Each row comes from the steps of one walk. Every step used is in the known rows, and no mark comes twice. Write the walk behind each row, first mark first.
Known rows:
nobo, zogos: [-16   0   6 -19 -14  10   3  22  -8  17  21 -13   3  13   3   3  20  26
   8  -4  -6 -26 -13 -26  -5  -6 -10 -18  19]
zogos, nobo, miseb, bezi, dudo, renidov: [-25 -40 -17 -28  -4 -20 -64  18  21 -15   8  32 -22  24  28 -19  15  -2
 -47  38 -43  13 -22 -42  22  12 -21 -11  -8]
renidov, zanup: [ 14  -3 -18 -29  -7 -39  -1   7  18  21  -3 -14 -34   8  -2 -10  -8  -8
  25 -13  13  -8   9  17  33  21   7 -17  -2]
zogiz, miseb, bezi, dudo, renidov, zanup: [ -5  -4 -32 -46 -10 -48 -24  12  18  -1  12  -9 -42  15  24 -24  -8  -1
  10   6  -5  -4   5 -12  57  16 -24 -33 -10]
zogos, nobo, miseb, bezi, dudo: [-28 -13  24 -56  -9 -13 -58 -11  20  14   7  20  -5   1  57   4  36 -15
 -26  38  -6  23 -26 -19 -11  35 -38 -14  13]
zogos, nobo, miseb, renidov, dudo, bezi: [ -3  -5  21 -36  -8 -44 -77  54   8   7   8  13 -20  33  -3 -84  43  32
 -37  37 -14   1 -34 -16   5 -17  23 -13  -8]
dasuris, genat: [  3 -20 -20  -4 -19  31   3  -8  24  -3  27 -25  18   4  29   8  18  -4
 -18 -16  33 -31 -16 -12 -17  14  21 -23  -4]
bezi, dudo, renidov, zanup, genat, dasuris: [-27 -26 -10 -36  14  -9 -44  61  46  -3   8  13 -34   1 -13 -23  24 -19
  18  -6  -9   1  73 -20  35  80 -16 -40 -16]
genat, dudo, renidov, zanup: [  5 -26 -57 -31 -11 -60 -32  30  16   4 -14  -1 -53  14 -18 -44 -24  -6
  -7  -4 -35   7  32  -4  62  24   6 -21 -23]
dudo, renidov, zanup: [ 12 -27 -47 -15  -5 -45  -9  29  20  -1   0  -4 -45  24 -16 -28 -18   1
   5  -7 -18 -16   8  -5  58   5  14 -18 -18]
bezi, dudo, renidov, zanup: [ 10 -13 -43 -27   0 -47 -12  26  23  -4  -5   0 -29  13   2 -21  -6 -11
   1   2 -27 -14   0 -13  46  31 -14 -29 -12]
bezi, dudo, renidov, miseb, zogiz: [-48  -9 -21 -23 -28  -3 -35  -3   9  -7  27  27  -7  27  46 -15   5   5
  -5  18  14  27 -25 -16  52 -30  -3 -21   6]
geka, genat, dudo: [  3 -26 -11 -56  -1  10 -25  -2 -29   4 -33  32  -8 -34 -12 -32  -8 -34
  -1  -5 -28  16  29  23  20  32  -7  -3  -9]
genat, dudo, bezi: [  5  18  -3 -17   7 -15 -44  32  -2   2   9  23   5  25 -29 -60   4  14
 -39  21 -54  17  32 -14  -6  26  12  -4 -20]
zogos, nobo, miseb: [-13 -53  32 -20 -10 -22 -61   4  14  21 -14  36 -26  38  20  -3  -7  25
 -38   4 -13   8 -34  -9  22  11 -14  -7  -6]
nobo, miseb, bezi, dudo, renidov: [-21 -37 -25 -24  -4 -16 -35  20  19 -21  23  21  -3   9  32 -23  14   4
 -47  34 -37  -5 -19 -43  28  18 -23 -19 -11]
dudo, renidov, zanup, genat: [-10 -61 -45 -11   0   0  -2  39  32 -20  30  10 -63 -16 -22 -27 -21  -6
  23 -12  35 -45  43 -24  51  29  -9 -22 -35]
dudo, renidov: [ -2 -31 -37  17   2  -8 -12  27   4 -26   5  12 -15  19 -17 -22 -14  11
 -25   7 -37  -9  -2 -26  32 -16  10  -2 -20]
dasuris, genat, dudo, bezi: [  6   7 -17 -19  -5   5 -42  27  15  -1  27   9  17  28 -11 -55  16  11
 -50  13 -34  -2  22 -22 -16  33  27 -17 -23]
miseb, zogiz: [-24  -9  12  -9 -18  13 -21 -14   3   3  16   4  22  13  40  -5  17   3
  -6  15  34  31   1  -1  19 -39  28   6  19]
miseb, bezi: [-20  -1  -4 -32 -13   4 -19 -11   7   4  27 -11 -16  -6  21  -9  28 -15
   4  28  23  20   9  -1  -3 -16  16  10   9]
zogos, nobo, miseb, renidov, zanup, genat, dudo: [-32 -53 -13 -66 -22 -39 -80  27  19  21  -5  17 -62 -30  19 -55  -8   0
 -17  -5  17   3  42 -19  30  40 -25 -18 -26]
zogos, nobo, miseb, zogiz: [-34 -52  38 -25 -26  -5 -69 -11  15  21   5  32   2  43  55  -7  10  24
 -39  18  21  36 -26  -8  37 -29  17   1  16]
geka, genat, dudo, renidov, miseb, nobo, zogos: [-30 -24 -41 -53 -22  -1 -45  39 -21  13  24   1 -45  22   8 -39  22  29
   3  -1   4  -2 -40 -14  66 -41   0 -34   5]
zanup, genat, dasuris: [-33 -20  15 -16  13  23 -37  45  30   0  12  11 -17  -6 -18 -12  27  -9
  20  -8  11   9  74  -9   8  54  -3 -20 -10]
zogos, nobo, miseb, renidov, zanup, genat: [-25 -61  -1 -50 -13 -19 -48  29  29  14  22  10 -60 -23  26 -37   0  11
   6 -11  57 -42   9 -23  29  14 -15 -15 -23]
zogos, nobo: [ -8  -6  18  -8   0 -10 -55  -3   4  11 -28  20 -39  27  -6   8   0 -10
   0   7 -10  32  -6   1 -16 -15   2  16   5]
miseb, nobo, zogos: [-16   2  -6 -17 -11   1 -24  30  -5  17  31 -34  -8  21  23  -7  42  41
  -2   5  27  -2 -37 -22  18 -48   9 -16  26]

Write each row's walk:
[-31   5 -16 -30 -25  -7 -28  27  -6  26  40 -25 -33  32  24 -11  34  45
  15   0  37  -3 -52 -16  36 -51  -3 -30  21] => renidov, miseb, nobo, zogos
[-45  -1  -1 -25 -33   3 -26 -17   3  13  27  15 -11  23  41  -8   4   8
  14   7  46  30 -19   8  43 -41  13 -11  13] => renidov, miseb, zogiz
[ -1  32  16 -29  -7 -34 -42  44  -8  -5  21  -9  -6  17   0 -83  31  38
  -9  23   3  -7 -18  -9   7 -30  11 -20  -8] => zogiz, miseb, renidov, dudo, bezi
[-20 -27  13 -45 -30 -57 -69  31   4  13 -19 -12 -35 -10  32 -57  41  14
 -14  21  22  10 -45   0  21 -24   1 -19   7] => zogos, nobo, miseb, renidov, dudo
[-27 -14 -47  -7 -18 -18 -17  18   3  -8  18  24 -51  30  -9 -22 -26  13
   6  -5 -14  -7 -25  -9  54 -17 -11 -23 -25] => dudo, renidov, miseb
[-38 -28 -47 -69 -26  -1 -44   1  -7  -1  22  28 -63  -3   5 -43   4 -26
   9  21  -1  20   3   5  51 -13   5 -10 -16] => geka, genat, dudo, renidov, miseb, bezi
[-11 -24  -7 -51  -4 -28 -63  54  17   9  35  26 -18   2  -1 -91   4  32
 -43  13 -14 -23  33 -34  21  40   1 -22 -39] => nobo, miseb, renidov, zanup, genat, dudo, bezi
[ 14  15   2  -7   3 -20 -23  46   7  -8  12   4 -12  29 -39 -61  32   8
  -2  31 -14   4  -1   2   8  10  23 -19  -7] => renidov, dudo, bezi
[-18 -33 -31 -40 -12 -19 -29  22  16   5  -1   4 -53 -38 -12 -35 -16 -22
  14  -9  19   4  73  -4  30  60 -24 -21 -26] => renidov, zanup, genat, dudo
[ -3 -38 -36 -49 -10 -52 -31  22  32   6  14   4 -35  18  26 -30   3  -1
 -16  15 -20 -13  -9 -20  60  37 -12 -34 -12] => nobo, miseb, bezi, dudo, renidov, zanup
[  0  -9 -17 -31   6 -12 -40  47  17   0  26  25 -29   8 -37 -67  -4   4
 -14  13 -17  -7  61 -19  13  53   4 -16 -35] => renidov, zanup, genat, dudo, bezi
[-25 -26 -31 -54 -16 -26 -43  26  10   8   4  -4 -45 -52  10 -53  -5 -13
   2  -8  24  -4  60 -15  20  37 -20 -17 -24] => miseb, renidov, zanup, genat, dudo
[-30   0 -42 -17 -13 -20 -20  14   6 -11  13  28 -36  19   8 -14 -13   1
   2   4 -23  -5 -33 -18  41  11 -39 -34 -18] => bezi, dudo, renidov, miseb
[  7 -36 -68 -32 -21 -42 -30  27  28   3   0 -14 -43  16  -1 -40 -14  -8
 -16 -13 -20  -8  24 -11  54  30  17 -32 -25] => dasuris, genat, dudo, renidov, zanup
[-12 -31 -49  -1  -5 -25 -38  30  -1 -20 -12  14 -23   7 -19 -44 -20   2
 -41  10 -61  18  28 -26  37   6  -1  -6 -25] => genat, dudo, renidov
[  1  -1  12 -32  -8 -39 -49  55   7   2  24   4   1  21   2 -89  42  37
 -36  33  -9 -15 -31 -16  13 -10  22 -22 -10] => nobo, miseb, renidov, dudo, bezi
[-28 -42 -30 -39  -7  -3 -16  23  28 -19  42   4 -62 -22  16 -25 -14  -5
  29  -1  49 -33  41 -28  50  35 -42 -35 -29] => zogiz, miseb, bezi, dudo, renidov, zanup, genat
[-18 -14 -34 -17   1  -8 -28  16  13 -27  18  11  -5   1  19 -18  19 -14
 -27  36 -34   6  -5 -37  13   5 -15  -8  -6] => miseb, bezi, dudo, renidov
[-20 -25  15 -40 -15 -29 -41  13  -2  17  16  -1  18 -16  62 -44  17  47
 -51   3   6 -30 -49 -29   8 -29  -1  -5  -4] => nobo, miseb, renidov
[-58 -31 -51 -47 -29  -2 -48  14  16  -8  46  16 -76  -9   6 -42   0 -14
  10  23  23  17  27 -19  44  -2 -10 -16 -27] => zanup, genat, dudo, renidov, miseb, bezi
[-62 -40 -36 -25 -35   5 -49  11  10  -9  35  32 -38  11  26 -38 -11   6
  -1  10  33  27  19 -18  68 -24   2 -19 -15] => zanup, genat, dudo, renidov, miseb, zogiz
[ -7 -41 -27 -54 -11 -57 -59  22  35  11   0  14 -55  32  22 -25   3  -7
 -16  20 -24   4 -12 -18  53  28 -12 -26 -10] => zogos, nobo, miseb, bezi, dudo, renidov, zanup
[-46 -21 -24 -14 -32  -1 -34   0   6  -4  31  23 -20  37  31 -22  -5  14
  -2  11  22  26 -19  -8  63 -52  18 -13   0] => dudo, renidov, miseb, zogiz
[-36  28  -6 -56 -14  -8 -25 -17  11   7  23   7 -13 -13  48   3  31 -28
  15  29  14  20 -20  -6  -5  26 -42 -23  10] => renidov, miseb, bezi, dudo
[-16 -24   4 -40 -29 -52 -40  32   2   9  -4 -23 -16 -23  35 -61  41  19
 -14  17  27  -5 -42  -1  29 -17  -1 -27   5] => nobo, miseb, renidov, dudo
[-42 -38 -30 -47 -32   7 -46  -3 -11  -2  12  43 -24  17  24 -39  -8  -6
  -1   8   8  30  -6   6  75 -36  15 -14  -5] => geka, genat, dudo, renidov, miseb, zogiz
[-10  15   4  -4  -3 -16 -34  -1 -12   2  16 -30 -20  18  43 -12   6  47
  -1  -4  56  28 -30   7  47 -67  -6 -10   5] => zogiz, miseb, nobo
[-22 -52 -43 -35  -3  -1 -13  32  38 -19  41   7 -57 -28   3 -25   2 -24
  23   9  39 -32  42 -31  38  43 -22 -26 -27] => miseb, bezi, dudo, renidov, zanup, genat
[-38 -29 -62 -13 -14 -20 -59  36   9 -11  31   0 -74  10  11 -45   2  21
  -6   7  43  25 -12 -14  76 -40  -1 -21 -25] => zanup, genat, dudo, renidov, miseb, nobo
